Each row comes from the steps of one path. Every step used is in the known rows, and no mark comes twice. Write the path behind each row, first mark first.
Known rows
f s z h: [-0.09  0.16  0.46  0.06  0.39  0.21 -0.06  0.00  0.18 -0.30 -0.21  0.43
 -0.12 -0.16 -0.14  0.36  0.08 -0.18  0.63  0.52  0.04  0.07 -0.23  0.06
  0.63 -0.58  0.24]
w s: [ 0.12  0.10  0.36 -0.20 -0.01 -0.04 -0.05  0.22  0.06 -0.31  0.14  0.27
 -0.16  0.00 -0.10  0.05  0.17 -0.08  0.33  0.22  0.12  0.08  0.23  0.18
  0.33 -0.38 -0.07]
f h t: [ 0.16  0.05  0.18  0.25  0.04  0.21  0.04  0.20  0.07 -0.13  0.24 -0.13
  0.09 -0.16  0.18  0.14  0.43 -0.30  0.02  0.29 -0.11 -0.10  0.03  0.43
  0.32 -0.28  0.09]
t b: [ 0.05  0.05  0.57  0.10  0.01 -0.03  0.05  0.10  0.14 -0.11  0.05 -0.06
  0.04 -0.11  0.09  0.07  0.29 -0.24  0.14  0.21  0.06 -0.03  0.04  0.30
  0.30 -0.41  0.15]
t h f: [ 0.04  0.13  0.41  0.20  0.12  0.23  0.09  0.03  0.01 -0.17  0.36  0.13
 -0.04 -0.31 -0.10  0.14  0.42 -0.22  0.00  0.34 -0.11 -0.02 -0.04  0.26
  0.32 -0.32  0.11]
j s z h f: [ 0.06  0.04  0.34  0.45  0.38  0.30 -0.31 -0.07  0.17 -0.36 -0.09  0.25
 -0.20 -0.25 -0.20  0.21  0.21 -0.26  0.30  0.55 -0.28  0.01 -0.24 -0.15
  0.41 -0.22  0.15]
g s f b t h: [ 0.36  0.17 -0.02 -0.11 -0.17 -0.13 -0.01 -0.28 -0.21 -0.09  0.20 -0.14
  0.22 -0.27 -0.03  0.22  0.28  0.01  0.13  0.02  0.04  0.00 -0.08  0.71
  0.31 -0.25  0.26]
f s g: [ 0.01  0.30  0.63 -0.31  0.02 -0.16  0.00  0.17  0.14 -0.13  0.14  0.48
 -0.12 -0.02 -0.17  0.10 -0.06 -0.11  0.40  0.32  0.27  0.04  0.33  0.14
  0.42 -0.52  0.04]
b t: [ 0.08  0.06  0.36  0.05  0.07 -0.01  0.15  0.02  0.09 -0.15  0.22  0.04
 -0.08 -0.06  0.03  0.09  0.31 -0.22  0.12  0.19  0.16 -0.05  0.03  0.45
  0.30 -0.34  0.16]
f b: [ 0.03  0.05  0.44  0.03 -0.09  0.00  0.00  0.15  0.20 -0.08 -0.04 -0.02
 -0.02 -0.12  0.10  0.01  0.25 -0.08  0.06  0.19  0.14 -0.11  0.07  0.30
  0.15 -0.35  0.05]
z s u: [-0.13  0.10  0.68 -0.21 -0.20 -0.31  0.22  0.48  0.24 -0.07  0.26  0.06
 -0.08  0.03 -0.23 -0.05  0.04 -0.01  0.24  0.46  0.10  0.20  0.04  0.02
  0.25 -0.39 -0.03]
w s z h: [ 0.10  0.02  0.20  0.03  0.24  0.19 -0.25  0.05  0.04 -0.44 -0.10  0.29
 -0.13 -0.15 -0.21  0.31  0.12 -0.11  0.50  0.36 -0.09  0.08 -0.09  0.08
  0.60 -0.30  0.10]
b t h f s u: [ 0.01  0.14  0.45 -0.07  0.17 -0.02  0.41 -0.28 -0.16 -0.10  0.32 -0.03
  0.11 -0.28 -0.28  0.22  0.21 -0.25 -0.09  0.39  0.03  0.01 -0.19  0.49
  0.33 -0.39  0.08]
z s f: [ 0.11  0.17  0.30 -0.11 -0.23 -0.10  0.08  0.42  0.27 -0.11  0.16  0.29
 -0.30  0.01 -0.08  0.01  0.11  0.02  0.51  0.46  0.12  0.26  0.15  0.05
  0.27 -0.37  0.04]
t h f s u: [-0.10  0.21  0.57 -0.12  0.12  0.00  0.31 -0.01 -0.04 -0.16  0.27  0.18
  0.03 -0.28 -0.30  0.18  0.17 -0.16  0.06  0.47 -0.04  0.11 -0.11  0.21
  0.37 -0.46  0.00]
g s u: [-0.02  0.21  0.60 -0.36 -0.08 -0.35  0.12  0.22  0.03 -0.21  0.24  0.16
  0.01 -0.12 -0.24  0.04  0.21 -0.04  0.29  0.22  0.09  0.27  0.13  0.12
  0.39 -0.41  0.03]
s f h: [ 0.19  0.17 -0.10  0.09 -0.18  0.06  0.02  0.28  0.16 -0.23  0.19  0.25
 -0.08 -0.06  0.14  0.19  0.29  0.01  0.24  0.34 -0.12  0.17  0.00  0.30
  0.43 -0.21  0.13]
z h: [ 0.02  0.12  0.39  0.11  0.22  0.19  0.03  0.15  0.13 -0.26  0.08  0.29
 -0.04 -0.09  0.09  0.11  0.24 -0.10  0.27  0.40 -0.15  0.02 -0.03  0.24
  0.53 -0.33  0.17]
w s z h t: [ 0.24 -0.07  0.13  0.17  0.31  0.33 -0.22 -0.03 -0.05 -0.41 -0.10  0.03
 -0.14 -0.29 -0.16  0.28  0.24 -0.29  0.39  0.36 -0.11 -0.01  0.02  0.22
  0.55 -0.23  0.00]
w s f b: [ 0.35  0.08 -0.05 -0.21 -0.29 -0.04 -0.11  0.09  0.04 -0.26 -0.12  0.12
 -0.19 -0.10  0.00  0.05  0.12  0.08  0.25  0.17  0.10  0.11  0.27  0.31
  0.21 -0.18 -0.15]
z h f b: [ 0.12  0.05  0.30  0.26  0.18  0.36  0.03 -0.20  0.08 -0.12 -0.16 -0.05
  0.04 -0.32  0.13  0.08  0.34 -0.21 -0.11  0.40 -0.17 -0.12  0.01  0.35
  0.20 -0.20  0.02]
h f s: [ 0.00  0.22  0.59 -0.06  0.23  0.18  0.21 -0.04  0.15 -0.14  0.00  0.35
 -0.20 -0.20 -0.08  0.09  0.25 -0.31  0.29  0.46  0.19  0.08  0.15  0.13
  0.22 -0.59 -0.03]
f b t: [ 0.12 -0.01  0.30  0.07 -0.04 -0.01  0.08 -0.12  0.09 -0.03  0.01 -0.23
  0.06 -0.11  0.13  0.06  0.28 -0.18 -0.08  0.10  0.21 -0.21 -0.01  0.59
  0.11 -0.28  0.12]
b t h: [ 0.07  0.09  0.31  0.12  0.09  0.03  0.12 -0.03 -0.05 -0.15  0.44 -0.01
  0.12 -0.13 -0.03  0.20  0.32 -0.16  0.03  0.17  0.02 -0.13 -0.19  0.57
  0.42 -0.34  0.30]
h t: [ 0.12  0.04  0.41  0.12  0.09  0.17  0.08  0.19  0.10 -0.16  0.17 -0.02
 -0.16 -0.19  0.05  0.00  0.39 -0.31  0.16  0.27  0.06 -0.04  0.21  0.30
  0.29 -0.35  0.01]
j s w: [ 0.11  0.21  0.58  0.08 -0.02 -0.34 -0.21  0.39  0.00 -0.20  0.08  0.32
 -0.19  0.09 -0.17 -0.06 -0.05 -0.02  0.29  0.27 -0.10  0.06 -0.08 -0.29
  0.15 -0.35  0.15]
u s: [ 0.02  0.18  0.42 -0.12 -0.01 -0.17 -0.20  0.06  0.15 -0.12  0.14  0.13
 -0.15 -0.03 -0.03  0.04  0.13  0.03  0.27  0.16  0.13  0.01  0.15  0.18
  0.34 -0.40 -0.04]
j s: [ 0.01  0.14  0.53  0.09  0.05 -0.08 -0.18  0.31  0.22 -0.27  0.16  0.30
 -0.15  0.07 -0.04 -0.05  0.13 -0.08  0.32  0.32 -0.01  0.00  0.01 -0.05
  0.27 -0.38  0.11]

Write each row's path
[ 0.54  0.00 -0.23  0.10 -0.15  0.12 -0.06 -0.02 -0.17 -0.22  0.03 -0.30
  0.14 -0.20  0.16  0.20  0.29 -0.25  0.08  0.22 -0.19  0.04  0.16  0.57
  0.32 -0.10 -0.06] | w s f h t b
[ 0.20  0.21  0.05 -0.16 -0.16 -0.16 -0.20  0.07  0.14 -0.19  0.10  0.25
 -0.33 -0.06 -0.03  0.05  0.11  0.13  0.40  0.21  0.08  0.18  0.21  0.19
  0.40 -0.26 -0.07] | u s f
[ 0.25  0.15  0.00 -0.14 -0.28 -0.17 -0.25 -0.06  0.13 -0.07 -0.12 -0.02
 -0.18 -0.13  0.07  0.03  0.08  0.19  0.21  0.11  0.10  0.03  0.18  0.33
  0.22 -0.19 -0.11] | u s f b
[ 0.22 -0.02  0.25  0.34  0.05  0.15  0.04  0.02  0.00 -0.04  0.12 -0.44
  0.32 -0.21  0.27  0.17  0.43 -0.40 -0.11  0.23 -0.15 -0.17 -0.03  0.56
  0.27 -0.27  0.14] | f h t b
[ 0.19 -0.02  0.27  0.20  0.04  0.16  0.17 -0.33  0.03  0.01 -0.01 -0.29
  0.00 -0.29  0.07  0.06  0.40 -0.32 -0.26  0.18  0.14 -0.19  0.06  0.57
 -0.04 -0.21  0.00] | h f b t
[ 0.12  0.25  0.46 -0.14 -0.07 -0.42 -0.23  0.14 -0.06 -0.06  0.05  0.14
 -0.19 -0.01 -0.16  0.03 -0.03  0.08  0.26  0.10  0.04  0.07  0.06 -0.06
  0.22 -0.36  0.00] | u s w
[ 0.09  0.19  0.42  0.06  0.29  0.20  0.28 -0.34 -0.11 -0.08  0.27  0.09
  0.07 -0.26 -0.13  0.26  0.28 -0.32  0.06  0.34  0.11 -0.10 -0.14  0.53
  0.29 -0.51  0.17] | b t h f s
[-0.01  0.10  0.35  0.03  0.04 -0.14 -0.36  0.00  0.23 -0.19  0.00  0.11
 -0.25 -0.13 -0.22  0.24  0.12 -0.03  0.44  0.17  0.17  0.03 -0.03  0.04
  0.43 -0.38  0.03] | u s z
[ 0.46  0.13 -0.03  0.07 -0.09  0.00 -0.02 -0.09 -0.17 -0.10  0.09 -0.30
  0.28 -0.29  0.18  0.21  0.42 -0.28  0.20  0.19 -0.15  0.11  0.10  0.56
  0.36 -0.25  0.14] | g s f h t b
[ 0.11  0.26  0.42 -0.24 -0.13 -0.32 -0.34  0.07  0.10 -0.08  0.25  0.20
 -0.13 -0.03 -0.18  0.05 -0.06  0.07  0.20  0.10  0.16 -0.01  0.39  0.18
  0.40 -0.25 -0.08] | u s g
[ 0.30  0.13  0.01 -0.24 -0.18 -0.01 -0.05  0.23  0.04 -0.37  0.09  0.38
 -0.33 -0.04 -0.10  0.07  0.15  0.02  0.45  0.26  0.07  0.26  0.31  0.18
  0.40 -0.24 -0.11] | w s f
[ 0.22  0.24 -0.18 -0.04 -0.21 -0.11 -0.23  0.07  0.11 -0.14  0.16  0.14
 -0.06 -0.03  0.11  0.19  0.15  0.17  0.25  0.22 -0.09  0.13  0.03  0.31
  0.43 -0.20  0.01] | u s f h
[ 0.36  0.04  0.05  0.20 -0.21  0.05  0.08  0.17  0.06  0.04  0.11 -0.40
  0.19 -0.14  0.19  0.14  0.26 -0.26  0.15  0.43 -0.14  0.04  0.00  0.45
  0.22 -0.22  0.07] | z s f h t b
[ 0.16  0.25  0.42 -0.05  0.17  0.02  0.13 -0.35 -0.17 -0.05  0.39  0.15
  0.10 -0.27 -0.27  0.27  0.10 -0.29 -0.01  0.30  0.13 -0.13  0.11  0.53
  0.36 -0.36  0.12] | b t h f s g
[ 0.12  0.02  0.25  0.14 -0.03  0.02  0.06 -0.16 -0.06 -0.03  0.23 -0.28
  0.26 -0.18  0.07  0.18  0.28 -0.10 -0.18  0.08  0.05 -0.28 -0.21  0.70
  0.22 -0.28  0.26] | f b t h
[ 0.14  0.31  0.61 -0.22 -0.03 -0.40 -0.04  0.23 -0.15 -0.13  0.11  0.29
 -0.06 -0.09 -0.22  0.06  0.13 -0.05  0.42  0.13  0.07  0.21  0.09 -0.07
  0.23 -0.50  0.17] | g s w
[ 0.02  0.16  0.50 -0.07  0.10 -0.11 -0.18  0.10  0.14 -0.25  0.04  0.25
 -0.13 -0.22 -0.29  0.25  0.29 -0.17  0.60  0.19  0.20  0.17 -0.01  0.01
  0.45 -0.51  0.21] | g s z
[ 0.10  0.21  0.55 -0.03 -0.07 -0.24 -0.32  0.32  0.16 -0.22  0.28  0.37
 -0.15  0.06 -0.18 -0.04 -0.06 -0.05  0.23  0.27  0.03 -0.02  0.26 -0.05
  0.33 -0.24  0.07] | j s g
[ 0.10  0.28  0.54  0.03  0.35  0.09  0.15 -0.08 -0.15 -0.14 -0.18  0.41
 -0.11 -0.21 -0.14  0.16  0.05 -0.21  0.29  0.54 -0.15  0.10 -0.07 -0.05
  0.27 -0.49  0.09] | z h f s w
[ 0.21 -0.04  0.03  0.32  0.26  0.19 -0.29 -0.72 -0.03 -0.06 -0.27 -0.39
  0.04 -0.42 -0.08  0.33  0.20 -0.19 -0.08  0.22 -0.03 -0.24 -0.23  0.50
  0.24 -0.11  0.02] | u s z h f b t
[ 0.08  0.32  0.55 -0.11  0.12  0.06  0.04 -0.09 -0.05 -0.09  0.34  0.36
  0.01 -0.27 -0.29  0.22  0.07 -0.19  0.13  0.38  0.06 -0.02  0.20  0.24
  0.40 -0.43  0.06] | t h f s g
[ 0.34  0.11 -0.18 -0.03 -0.22 -0.15 -0.18 -0.37 -0.12 -0.03  0.15 -0.29
  0.10 -0.19  0.03  0.21  0.11  0.16 -0.04  0.00  0.02 -0.16 -0.11  0.73
  0.30 -0.12  0.09] | u s f b t h
[ 0.08  0.03  0.30 -0.05  0.04  0.00 -0.22  0.17  0.13 -0.37 -0.01  0.25
 -0.27 -0.10 -0.30  0.24  0.16 -0.13  0.48  0.23  0.16  0.11  0.05  0.02
  0.41 -0.38  0.00] | w s z
[ 0.11  0.15  0.37  0.15  0.37  0.25 -0.14 -0.23  0.01 -0.29 -0.06  0.23
 -0.08 -0.43 -0.25  0.32  0.37 -0.29  0.43  0.41 -0.11  0.17 -0.08  0.06
  0.49 -0.37  0.17] | g s z h f
[ 0.14  0.07  0.28  0.25  0.17  0.21  0.19 -0.24 -0.10 -0.11  0.42 -0.09
  0.04 -0.30 -0.08  0.19  0.45 -0.32 -0.14  0.25 -0.05 -0.12 -0.12  0.56
  0.28 -0.26  0.17] | b t h f
[ 0.48  0.06 -0.31  0.01 -0.15  0.17 -0.06  0.15 -0.09 -0.31  0.15  0.01
 -0.07 -0.14  0.08  0.17  0.29 -0.13  0.19  0.29 -0.14  0.12  0.22  0.45
  0.36 -0.10 -0.11] | w s f h t
[-0.04  0.04  0.32  0.26  0.27  0.22 -0.15  0.09  0.20 -0.33 -0.07  0.26
 -0.14 -0.21 -0.10  0.30  0.23 -0.15  0.43  0.42 -0.11  0.04 -0.21  0.08
  0.61 -0.34  0.26] | s z h
[ 0.03  0.22  0.70 -0.09 -0.15 -0.36  0.06  0.50  0.08  0.02  0.13  0.19
 -0.16  0.07 -0.21 -0.02 -0.04 -0.04  0.38  0.38  0.08  0.15  0.00 -0.19
  0.09 -0.47  0.10] | z s w
